Each row comes from the steps of one walk. Every step used is in the known rows, and no mark comes twice. Write the walk behind each row, first mark first.
(in the rows, 128 means zero)
Known rows:
senu-dida-luvul-sirizo-zeval: [128  95 141 170  81 172 140  90 138  84 164 112 130 158 113 176 101 100
 152  99  93 147 116 135 172 120 164 161 171 154 160 113 133 115  89]
kipela-pibus-sirizo-luvul-dida-senu: [124 159 181 137  93 143 107 108 139 121 120 124  90 133 119 151 145  62
  99 173  87 135 124 145 142 125 168 182 142 118 118 104 104 175  76]
kipela-luvul-sirizo-vika-dida: [123 160 206 160 101 157 141 101 155  74 126 109 135 157 103 149  82  85
 138 110  94 113  94 135 139 154 146 143 122 111 157  94 100 111  82]
kipela-luvul: [113 139 202 146 115 139 136 137 154 100 112 161 134 148 137 153  97 103
 126 115  45 107  84 106 143 155 100 139 116 129 118  70  96 120 140]
zeval-sirizo-luvul-kipela-vika-dida: [114 158 201 177  80 128 100 121 167 107 132 125  93 158  97 161 118  48
 112 157 129 101 112 141  81 118 184 135  92 121 151  84 149 109  87]
vika-dida-luvul-kipela-pibus-sirizo: [106 120 201 154 113 161 118 115 148 123 130 122  83 125 136 186 158  97
  68 138  83  98 136 133  69 169 161 180 148  97 147  70  96 129  54]
zeval-sirizo-vika-kipela-luvul: [108 114 234 152 124 143 124 104 146  66 118 150 140 146  97 131  50  73
 149 109  76 113  88 135 136 156  88 133  71  87 125  73 104 128 128]
dida-senu: [140 169 124 135 109 100 100 135 150 122 117 142  94 166 117  84 120  96
 127 144 101 126 141 124 155 113 147 137 101 138 147 112 106 130 109]
zeval-sirizo-luvul: [130 118 187 184  95 153 101  75 124  88 141 120 164 197 115 147  76  65
 152 166 141 160 103 154 162 132 143 141 111 140 126 118 108 129 120]
zeval-sirizo-luvul-dida-senu: [137 154 172 155  76 136  86 109 147 121 127 120 115 168  94 133 105  44
 132 178 112 146 124 163 184  98 171 156 108 135 130 122 129 165 108]
gobes-pibus: [117 137 164 159 109 111  88 147 148 108 115 129 127 163 139 109 109 119
 107 116 126  73 148  75 136 188 151 114 104 143 104 130 111 134 103]
dida-luvul-sirizo: [133 112 161 150  96 153 142  99 105  92 130 112 130 164 124 147 101 119
 143 129  74 117 122 153 162 122 149 179 148 149 153 123  96 101  72]
vika-dida-luvul: [119 138 138 133  85 139 139 130 156 117 126 118 137 164 139 140  65  99
 143 149  94 132 135 135 127 125 134 151 121 130 175  95  87  71  75]
kipela-vika-dida: [ 98 177 165 149 111 108 130 143 170 116 117 144  97 128 134 141 111  87
  98 134 129  92 109 122  61 125 161 143 115 120 157  94 121 112  88]
pibus-kipela-luvul-dida: [ 78 136 225 169 111 130 145 159 133 117 125 143 100 107 133 180  99  80
 114 171  60  91  91 134 125 149 121 151 151 104  87  78 152 160 124]
kipela-vika: [111 148 148 144 132 115 132 130 146 132 112 181  80 118 141 119 120 115
 105 135 114  93 117 116  70 103 133 147 132 128 119 110 141 135 115]
gobes-pibus-sirizo-vika-kipela-luvul: [ 83 131 247 139 141 139 123 111 148  59 118 155 123 152 117 139  92  85
 112  87  62  90 108 112 118 198  86 136  85  86  92  69  86 125 107]
vika-dida: [101 168 166 158 106 114 121 141 162 113 122 113 133 151 131 143  92  87
 123 136 124 113 110 119 101 154 163 125 115 130 162  93 108 104  98]
luvul-kipela-vika: [115 137 182 164 110 117 111 133 148 138 121 172  47 120 113 131 150  96
 105 141  91  79 132 123  65  91 155 129 116 130 118  91 188 123 111]
pibus-kipela: [ 89 136 158 187 156  95 144 155 102 100 145 138  80 146 150 115 103 107
 126 169 126 111 134 124 103 153 124 135 145  99 115  97 145 133 103]
gobes-pibus-dida-luvul-sirizo: [118 109 160 159 113 149 124 120 125 104 124  97 117 180 141 142 101 133
 140 127  76 100 146 134 148 171 152 179 153 133 145 152  86  94  54]
kipela-luvul-sirizo-zeval: [108 117 205 164  92 164 134  89 142  55 164 115 130 142 103 176 121  82
 146 101  46 127  95 113 174 139 154 153 157 159 145  99 133 145 143]
vika-kipela-pibus-dida-senu: [116 154 134 135 129  97 104 152 158 126 107 129  61 120 127 104 113 100
 125 150  80 114 145 115  98 159 150 154 112  80 159 134  92 125  58]
sirizo-luvul: [111 132 181 161 103 139 133  93 115  92 130 133 139 184 127 145  90  83
 153 156 104 159 101 134 140 131 132 137 134 146 117 103 113 109 111]
kipela-pibus-gobes: [137  87 155 181 136 134 143 156 142 136 115 154  93 119 165 129 116 147
 108 172  92  99  87  86  73 159 135 106 109 111 146 135 118 131  98]
vika-kipela-luvul: [ 86 128 225 140 124 116 140 138 143  70 112 156 128 130 121 153  79  89
 133 106  37  94  82 117 109 167 100 133  77 113 125  56  91 105 132]
sirizo-luvul-kipela: [114 122 218 185  85 140 105 109 126 109 139 120  94 181  90 151 126  68
 152 159  72 130 121 142 126 116 163 112 117 152 123  78 171  94 115]
gobes-pibus-sirizo-luvul-dida: [ 80 133 231 158 102 163 110 100 122 117 130 119 127 154 135 186 133  67
  99 159 110 120 117 143 126 159 158 162 155 131  72 110 126 164  99]
vika-kipela-pibus-gobes: [121  83 174 173 142 118 148 155 133 115 120 151  93 105 150 130 105 128
 118 162  86  87  89  96  48 170 137 102  81 101 151 124 118 118  94]
gobes-pibus-kipela-vika-dida: [ 89 178 166 167 126  89 125 173 154  92 122 143  68 130 146 130 115  91
  85 141 149  62 137 103  58 167 163 140 120 102 135  94 126 122  68]
gobes-pibus-sirizo: [ 91 138 189 156 152 133  93 113 135 107 131 133 113 178 155 138 158 115
  63 105 131  87 144 106 105 208 139 154 128 120  85 108  90 151 104]
gobes-pibus-sirizo-luvul: [ 91 135 206 157 128 153 108  86 117  81 139 130 130 210 148 156 135  91
  97 129 120 134 126 126 124 188 136 154 139 132  80 101  83 132  95]
luvul-dida-senu: [126 163 154 142  88 112 101 138 152 146 111 131  91 133 108 113 122  74
 121 168  95 118 133 140 160 105 167 145 117 134 130 118 137 156 111]
kipela-luvul-sirizo-vika: [133 127 211 160 125 173 143  76 126  80 117 135 129 156 100 123  85 109
 156 107  74 120  98 137 169 141 110 146 143 116 123 107 117 133  99]
zeval-sirizo-luvul-kipela: [131 108 218 200  73 148  82  94 132 106 147 111 116 195  77 153 113  53
 150 166 105 132 119 152 144 121 168 119  95 148 127  93 170 111 122]
vika-kipela-luvul-sirizo-zeval: [ 90 111 217 156  95 153 140  89 136  36 160 116 126 132  92 176 109  71
 153  96  42 119  95 116 158 149 157 149 136 149 151  89 128 137 135]

Write each row's walk:
[ 78 121 211 149 170 126 132  79 114  84 128 144 107 149 106 112  84  89
 138 108 118 125 129 159  84 151 118 137 101  80 114  94 123 126  98] : pibus-sirizo-vika-kipela
[112 135 197 164  96 129 116 113 136 116 125 169  58 146 110 143 142  77
 120 153  84 103 123 136  77  90 153 135 121 139 110  83 181 109 107] : sirizo-luvul-kipela-vika
[106 104 197 145 126 132 142  80 103  64 124 123 123 145  91 112  55  92
 174 114  87 123 129 163 131 128 123 148 101 104 145 113 117  99  71] : dida-luvul-sirizo-vika-kipela
[133 194 160 141  80 106  99 135 174 101 120 135  60 170  92 118 144  55
 114 153  95 116 136 139 112 100 181 140  87 134 161  81 126 108  76] : sirizo-luvul-kipela-vika-dida-senu
[129 161 170 142  81 128 106 116 140 125 118 125 100 161 104 131 115  58
 131 173  89 141 122 151 168  99 161 154 123 142 122 112 126 146 103] : sirizo-luvul-dida-senu
[146 114 170 182 124 160 100  70 145 119 131 135 147 173  95  87  47  93
 158 142 166 146 129 152 164 119 120 121 109 101 126 138 142 154 117] : zeval-sirizo-vika
[114 115 190 142 122 131 130 112 129  91 107 142 111  68 111 119  71 100
 134 135 100 100 117 106  82 159 137 137 117  78 142 107 111 140  59] : sirizo-vika-kipela-pibus
[122 170 118 144 136 100 101 143 160 146 116 129  72 177 132  87 119 106
 137 152  93 135 148 129 132 137 138 141 124 110 146 137 108 114  94] : pibus-dida-senu
[ 95 114 211 154 138 124 134  83 104  65 124 122 117 134  88 108  71  91
 165 112 103 116 114 154 113 140 137 130 102 106 136 110 132 117  88] : luvul-sirizo-vika-kipela
[147 187 169 138  99 133 117 114 169  82 118 117 105 172  88 104 109  74
 136 119  83 120 117 137 173 130 151 151 103 118 165  96  84 119  79] : kipela-luvul-sirizo-vika-dida-senu
[ 81 124 251 139 104 146 136 121 143 109 109 147 122 100  99 167  65  65
 141 139  50 102  84 142 123 136 116 140 111  98 100  83 146 149 122] : sirizo-vika-kipela-luvul-dida
[123 157 186 167 106 145 133  95 144  92 127 100 132 155 101 130  87  94
 145 122 128 115 108 141 128 142 163 137 129 116 162 114 116 111  73] : luvul-sirizo-vika-dida
[126 167 123 148 126  94  78 158 168 136 116 122  78 181 137  80 119 111
 120 137 105 109 168  99 140 170 148 134 110 112 132 150  99 121  83] : gobes-pibus-dida-senu
[117 160 173 158 110 140 131 106 166 110 122 118 131 157 110 113  68  89
 144 134 136 126 120 129 117 139 142 114 121 109 156 106 121 109  90] : sirizo-vika-dida
[119 127 214 164 111 150 137 115 123  70 120 126 131 147 122 173 127 111
 127 104  41  91  74 129 158 160 137 166 134 148 129  93  93 128 110] : kipela-luvul-sirizo
[113  95 157 156  90 175 143  91 138  88 157  96 109 124 120 170 100 105
 155 130  64 136 136 119 149 140 165 178 193 138 173 141 122 127  77] : kipela-pibus-dida-luvul-sirizo-zeval
[123 128 203 177  94 139  98 100 140 115 133 162  71 155  99 147 131  63
 118 155 116 108 121 148  91  90 158 141 106 133 116  94 181 127 110] : zeval-sirizo-luvul-kipela-vika
[110 159 200 125  92 112 112 146 155 108 109 145  95 123  96 137 109  59
 122 143  46 108 113 138 152 119 142 149  87 118 126  86 116 146 111] : vika-kipela-luvul-dida-senu
[102 167 199 165  85 116 122 134 164 104 126 136  79 145 108 163 126  60
 117 149 103 100 112 130  67 114 178 135 110 132 149  74 150  94  85] : sirizo-luvul-kipela-vika-dida
[105 118 189 179 113 145 121 135 148 143 120 115  72 122 131 163 121 104
 137 175  71 115 125 112  72 171 153 142 161  93 137 125 135 108  62] : sirizo-luvul-kipela-pibus-dida
[116  99 161 153  83 168 138  78 128  71 166 105 129 154 108 155 101  89
 164 120  71 145 137 131 178 113 163 161 171 167 166 128 134 123 110] : dida-luvul-sirizo-zeval
[129 148 171 177 109 144 109  94 167 107 126 106 152 171  95 115  55  71
 141 138 169 135 122 147 132 137 151 123 100  97 164 117 121 126  96] : zeval-sirizo-vika-dida
[ 91 147 152 168 156  94 144 150 118 109 127 182  43 118 157 110 125 109
 101 158 128  88 130 125  56 120 124 151 147  97 106 101 155 142  95] : pibus-kipela-vika
[121 132 211 175 136 160 154  92 109  65 131 135 105 157 107 120  86 109
 154 121  81 115 102 144 162 152 104 149 151  96 115 101 130 136  88] : pibus-kipela-luvul-sirizo-vika
[143 114 191 175  68 155  99 107 161 127 141 106 111 180  79 127  75  70
 156 156 100 125 154 156 144 104 151 124  91 117 169  89 164  84  84] : zeval-sirizo-vika-dida-luvul-kipela
[113 105 175 166  97 138 114 134 147 154 133 118  73 172 114 138 102 105
 157 161  51 120 158 139 111 119 137 133 131 120 146 102 164  65  88] : pibus-dida-luvul-kipela
[ 99 137 214 163 114 136  97 108 140 105 128 163  52 160 117 150 171  82
  87 134 100  85 140 125  68 132 155 147 118 136  88  87 161 127  91] : gobes-pibus-sirizo-luvul-kipela-vika
[126 104 157 153 111 163 147 114 118 113 124 101 108 134 142 163 104 135
 140 140  63 106 124 141 128 155 149 195 175 115 161 144  88 103  36] : kipela-pibus-dida-luvul-sirizo
[104  98 174 149 116 147 145 117 116  93 120 101 104 123 129 165  92 122
 142 134  60 104 123 148 112 159 154 193 151 105 167 135  83  95  31] : vika-kipela-pibus-dida-luvul-sirizo
[139 185 151 133 116 136 110 110 174 110 117 123  86 150 110 102 126  80
  99 132 118 130 141 131 128 150 157 155 114  87 162 104  81 145  58] : kipela-pibus-sirizo-vika-dida-senu
[141 100 108 156  96 154 138 141 153 148 124 157 134 166 151 161  65 131
 128 116 115 136 117 139 138 120 114 154 134 118 144  90  99  76  60] : senu-dida-luvul
[ 79 138 232 169 105 131 130 168 139 109 119 141 101 111 135 173 101  81
 103 161  66  71 106 111 130 175 126 147 140 105  81  87 142 165 110] : gobes-pibus-kipela-luvul-dida
[136 191 130 138  95  97 100 145 175 110 116 118 100 167 111 100 115  78
 121 147 112 122 135 126 141 128 171 134  91 133 173 100  95 113  89] : vika-dida-senu
[130 162 181 130  89 126 111 143 162 126 107 142  97 139 106 135 120  72
 117 152  53 109 112 131 170 114 139 152 109 128 122  93 118 155 120] : kipela-luvul-dida-senu
[ 92 138 158 168 145 112  92 157 158 143 120 121 100 168 154 116 100 130
 121 135 118  96 153  91  98 207 138 125 140 105 105 157 114 117  90] : gobes-pibus-dida
[135 124 186 169 126 159 136  70 117 100 127 122 123 159  98 101  83 115
 160 119 116 126 115 148 158 124 138 138 148 118 128 133 133 137  87] : luvul-sirizo-vika
[144  86 167 185 101 144 138 164 161 144 123 129  79 127 138 147 122 124
 117 178  66  91 112  99  73 148 153 107  95 115 178 113 133  90  71] : vika-dida-luvul-kipela-pibus-gobes
[ 97 122 236 152 116 128 141 118 115  48 118 121 127 134 109 174 111  98
 133  95  40  81  73 137 133 170 145 163 105 132 135  79  87 118 102] : vika-kipela-luvul-sirizo
[109 113 128 140 123 141 134 128 146 150 125 130 110 175 156 131  67 129
 152 161  77 144 150 143 121 133 103 165 152 106 152 134 103  76  79] : pibus-dida-luvul
[ 80 118 203 144 158 132 129 110 122  99 123 138  93  98 146 164 142 104
  74 121 108  97 115 123  50 193 147 175 132  81 119  88  82 157  75] : vika-kipela-pibus-sirizo
[ 94 131 215 163  86 151 127 106 124 123 127 125 137 138 123 177  94  63
 143 181  95 138  97 150 135 117 158 145 153 143 102 111 150 141 113] : sirizo-luvul-dida
[119  98 180 154 123 141 145  89 116  83 125 131 124 144  98 134  54  99
 159  95 113 123 114 162 122 136 125 144 105  90 142 100 115  90  46] : senu-dida-luvul-sirizo-vika-kipela
[140 124 147 149  88 164 126  91 161 116 132 114 159 181 115 118  31  85
 156 149 126 146 146 153 156 113 121 148 110 105 178 114 101  93  70] : zeval-sirizo-vika-dida-luvul
[ 92 114 178 155 122 170 124  83 142  95 164 125 100 115 134 168 141  90
 102 121 101 136 130 105 108 161 158 159 181 125 137 108 124 178 116] : kipela-pibus-sirizo-zeval
[119 105 127 138 115 155 143 136 148 152 113 128 107 129 161 142  70 134
 141 162  68 126 146 121 106 149 112 174 164  93 162 140  90  88  51] : kipela-pibus-dida-luvul
[108 112 174 174  95 154 130  83 128  71 167 103 121 145 101 155 120  90
 151 116  91 134 116 122 162 128 180 143 168 170 149 126 151 148 131] : luvul-sirizo-zeval
[116 105 177 167  93 137  94 149 155 149 128 115  77 181 115 130 109 106
 142 151  59  95 175 115 121 147 143 125 121 123 134 114 158  67  76] : gobes-pibus-dida-luvul-kipela
